Known rows, with every way that one mark hangs from another
q_336(q_890(q_119(q_299 q_752) q_460)): [-0.16 -0.26 -0.14  0.13  0.06  0.05 -0.04 -0.16 -0.18  0.06 -0.15  0.12
 -0.01 -0.10  0.01 -0.05 -0.11 -0.08  0.06]
q_753(q_119(q_299 q_752 q_769 q_890(q_460))): [ 0.38  0.07 -0.11 -0.15  0.09 -0.05  0.32 -0.13 -0.11  0.08 -0.01  0.01
  0.17  0.25  0.11 -0.48  0.45  0.31 -0.25]
q_299(q_119(q_752 q_890(q_460))): [ 0.03 -0.05 -0.02  0.04  0.01  0.23  0.11 -0.03  0.05  0.25  0.22 -0.15
  0.25 -0.02  0.06 -0.04 -0.01  0.05  0.19]
q_336(q_890(q_119 q_460)): [-0.26 -0.29 -0.04  0.13  0.02  0.17 -0.22 -0.05 -0.09 -0.06 -0.18  0.13
 -0.11 -0.12 -0.01  0.23 -0.25 -0.15  0.09]
q_299(q_119): [-0.06 -0.02  0.10  0.02 -0.13  0.37 -0.19  0.12  0.31  0.10  0.12 -0.15
  0.02  0.11  0.10  0.44 -0.18  0.00  0.16]
q_811(q_650(q_890(q_119))): [-0.10  0.01  0.19 -0.02 -0.13 -0.02 -0.23  0.12  0.16 -0.32  0.02 -0.04
 -0.14  0.12  0.10  0.46 -0.25  0.06 -0.02]
q_460(q_890(q_119(q_769))): [-0.05 -0.05 -0.12 -0.26 -0.02  0.08 -0.23  0.11  0.04 -0.08  0.10 -0.08
 -0.12 -0.11  0.00  0.30 -0.15 -0.29 -0.02]
q_650(q_811 q_890(q_119(q_299 q_752))): [ 0.07  0.08  0.21  0.24 -0.15 -0.38 -0.28  0.08  0.20 -0.06  0.12  0.21
 -0.05  0.04 -0.10 -0.11 -0.12  0.00  0.24]
q_119(q_769 q_890): [ 0.13  0.21  0.01 -0.26  0.14  0.04  0.14  0.12  0.07  0.11  0.08 -0.05
  0.04  0.09 -0.21 -0.15  0.39  0.09 -0.08]
q_299(q_119(q_769 q_890)): [ 0.06  0.13  0.04 -0.14 -0.08  0.23  0.02  0.14  0.19  0.25  0.20 -0.17
  0.16  0.07 -0.14  0.08  0.07  0.07  0.10]
q_460(q_890(q_119(q_299))): [-0.03 -0.15 -0.19 -0.19  0.03  0.09 -0.19  0.02  0.09 -0.02  0.12 -0.09
 -0.11 -0.02  0.09  0.29 -0.16 -0.34  0.04]
q_336(q_890(q_119(q_299 q_752 q_769) q_460)): [-0.12 -0.15 -0.13  0.06  0.02 -0.02  0.03 -0.12 -0.22  0.10 -0.18  0.13
  0.00 -0.13 -0.08 -0.17 -0.03 -0.04 -0.03]
q_753(q_119(q_752 q_890)): [ 0.23 -0.02 -0.05 -0.17  0.16  0.11  0.00 -0.09  0.05 -0.11  0.09 -0.01
  0.10  0.28  0.21 -0.04  0.31  0.34 -0.06]
q_119(q_769): [ 0.05  0.20  0.12 -0.16 -0.01  0.10 -0.05  0.16  0.15 -0.03 -0.08 -0.02
 -0.13  0.09 -0.05  0.12  0.20  0.06 -0.16]
q_811(q_650(q_890(q_119 q_460))): [-0.11 -0.06  0.20  0.08 -0.15  0.00 -0.15  0.08  0.08 -0.31 -0.04 -0.01
 -0.12  0.05  0.14  0.38 -0.32 -0.02 -0.05]
q_811(q_650): [-0.03 -0.05  0.15 -0.15 -0.03  0.17 -0.18  0.11  0.19 -0.28 -0.02 -0.11
 -0.18  0.21  0.27  0.48 -0.09  0.06 -0.20]
q_299(q_119(q_752 q_769 q_890)): [ 0.11  0.17 -0.02 -0.16 -0.02  0.12  0.12  0.06  0.08  0.28  0.25 -0.17
  0.25  0.01 -0.11 -0.12  0.18  0.18  0.10]
q_336(q_890(q_460)): [-0.16 -0.32  0.06  0.03  0.04  0.29 -0.26  0.00  0.05  0.05 -0.16  0.22
 -0.14  0.06  0.03  0.20 -0.06 -0.13  0.01]
q_811(q_650(q_890(q_460))): [-0.04 -0.08  0.26  0.02 -0.13  0.08 -0.18  0.11  0.18 -0.24 -0.03  0.06
 -0.14  0.18  0.17  0.37 -0.19 -0.01 -0.10]

Rows
[ 0.02  0.23 -0.16  0.01  0.04 -0.21  0.23 -0.09 -0.15 -0.03 -0.03 -0.16
  0.04 -0.13 -0.02 -0.16  0.08  0.11 -0.03] : q_890(q_119(q_299 q_752 q_769))
[ 0.32  0.18 -0.18 -0.11  0.21 -0.20  0.60 -0.16 -0.23  0.37  0.05 -0.02
  0.25  0.02 -0.10 -0.82  0.58  0.12 -0.17] : q_119(q_299 q_752 q_769 q_890(q_460))
[-0.22 -0.19 -0.03  0.06 -0.02  0.11 -0.15 -0.01 -0.14 -0.02 -0.21  0.13
 -0.10 -0.15 -0.11  0.11 -0.18 -0.11  0.00] : q_336(q_890(q_119(q_769) q_460))
[-0.07 -0.06 -0.15  0.31  0.06 -0.08  0.30 -0.21 -0.26 -0.05 -0.12 -0.12
  0.06 -0.23  0.19 -0.15 -0.19 -0.11  0.03] : q_890(q_119(q_299 q_752) q_460)
[ 0.23 -0.03 -0.20  0.02  0.29 -0.06  0.47 -0.24 -0.14  0.30  0.11 -0.03
  0.22  0.08  0.09 -0.58  0.41  0.04 -0.01] : q_119(q_299 q_752 q_890(q_460))
[ 0.26  0.27 -0.08 -0.15  0.09 -0.16  0.30 -0.06 -0.03  0.21 -0.01 -0.02
  0.06  0.12  0.00 -0.44  0.49  0.20 -0.22] : q_119(q_299 q_752 q_769)
[-0.05 -0.05  0.32  0.38 -0.24 -0.24 -0.34  0.14  0.16 -0.15  0.01  0.26
 -0.12 -0.08 -0.08  0.05 -0.37 -0.18  0.22] : q_650(q_811 q_890(q_119 q_460))
[-0.01  0.09 -0.14  0.22  0.00 -0.18  0.39 -0.15 -0.32  0.00 -0.16 -0.11
  0.08 -0.27  0.05 -0.32 -0.07 -0.05 -0.09] : q_890(q_119(q_299 q_752 q_769) q_460)
[ 0.05 -0.02 -0.21 -0.25  0.03 -0.05 -0.06  0.00 -0.04  0.03  0.13 -0.08
 -0.03 -0.09  0.02  0.03 -0.01 -0.22 -0.04] : q_460(q_890(q_119(q_299 q_752 q_769)))
[-0.02 -0.09  0.03  0.05 -0.05  0.34  0.01  0.05  0.17  0.22  0.17 -0.15
  0.15  0.03  0.03  0.17 -0.12 -0.06  0.19] : q_299(q_119(q_890(q_460)))
[-0.10 -0.06 -0.14 -0.08  0.06 -0.04 -0.09 -0.07 -0.10  0.08 -0.09  0.09
 -0.03 -0.03 -0.14 -0.05  0.07  0.07  0.02] : q_336(q_890(q_119(q_299 q_752 q_769)))
[-0.10  0.08 -0.06  0.20 -0.01 -0.10  0.24 -0.08 -0.32 -0.14 -0.15 -0.11
  0.04 -0.35  0.05 -0.13 -0.16 -0.05 -0.05] : q_890(q_119(q_752 q_769) q_460)
[ 0.03  0.05  0.25  0.25 -0.19 -0.31 -0.35  0.13  0.28 -0.08  0.08  0.22
 -0.12  0.08 -0.13  0.04 -0.20 -0.08  0.24] : q_650(q_811 q_890(q_119(q_299)))
[ 0.16 -0.08 -0.13  0.03  0.21  0.10  0.33 -0.12  0.04  0.26  0.03 -0.03
  0.09  0.16  0.05 -0.30  0.25 -0.12 -0.01] : q_119(q_299 q_890(q_460))
[-0.21 -0.17 -0.09 -0.02  0.09  0.07 -0.26 -0.06 -0.05 -0.05 -0.06  0.09
 -0.07 -0.06 -0.05  0.19 -0.07  0.04  0.13] : q_336(q_890(q_119(q_752)))
[-0.08  0.03  0.16 -0.03 -0.10 -0.07 -0.18  0.07  0.10 -0.31  0.05 -0.04
 -0.09  0.10  0.12  0.37 -0.20  0.11 -0.02] : q_811(q_650(q_890(q_119(q_752))))
[ 0.27  0.22 -0.12 -0.24  0.16 -0.07  0.34  0.01  0.06  0.30  0.07 -0.05
  0.09  0.20 -0.20 -0.42  0.52  0.07 -0.14] : q_119(q_299 q_769 q_890)
[-0.02  0.09  0.15 -0.06 -0.15 -0.10 -0.11  0.11  0.13 -0.24  0.00 -0.04
 -0.11  0.14  0.04  0.29 -0.15  0.08 -0.10] : q_811(q_650(q_890(q_119(q_299 q_769))))
[-0.06  0.04  0.18  0.03 -0.15 -0.11 -0.05  0.07 -0.01 -0.28 -0.03 -0.01
 -0.06  0.00  0.09  0.20 -0.21  0.06 -0.11] : q_811(q_650(q_890(q_119(q_752 q_769) q_460)))
[-0.23 -0.26 -0.08  0.12  0.06  0.10 -0.14 -0.11 -0.17 -0.03 -0.14  0.13
 -0.04 -0.16  0.01  0.08 -0.18 -0.08  0.09] : q_336(q_890(q_119(q_752) q_460))
[ 0.20  0.27 -0.07 -0.28  0.22 -0.11  0.28  0.00 -0.10  0.16  0.16 -0.05
  0.17  0.01 -0.16 -0.44  0.55  0.24 -0.07] : q_119(q_752 q_769 q_890)
[-0.15  0.04  0.00  0.21 -0.07  0.01  0.14  0.00 -0.20 -0.17 -0.20 -0.11
 -0.06 -0.29  0.01  0.07 -0.27 -0.15 -0.06] : q_890(q_119(q_769) q_460)
[ 0.01  0.15  0.32  0.18 -0.24 -0.33 -0.39  0.23  0.24 -0.14  0.06  0.23
 -0.13  0.00 -0.23  0.05 -0.18 -0.04  0.18] : q_650(q_811 q_890(q_119(q_769)))
[-0.18 -0.16 -0.07  0.05  0.01  0.03 -0.08 -0.07 -0.22  0.00 -0.17  0.13
 -0.03 -0.19 -0.09 -0.03 -0.09 -0.04  0.00] : q_336(q_890(q_119(q_752 q_769) q_460))
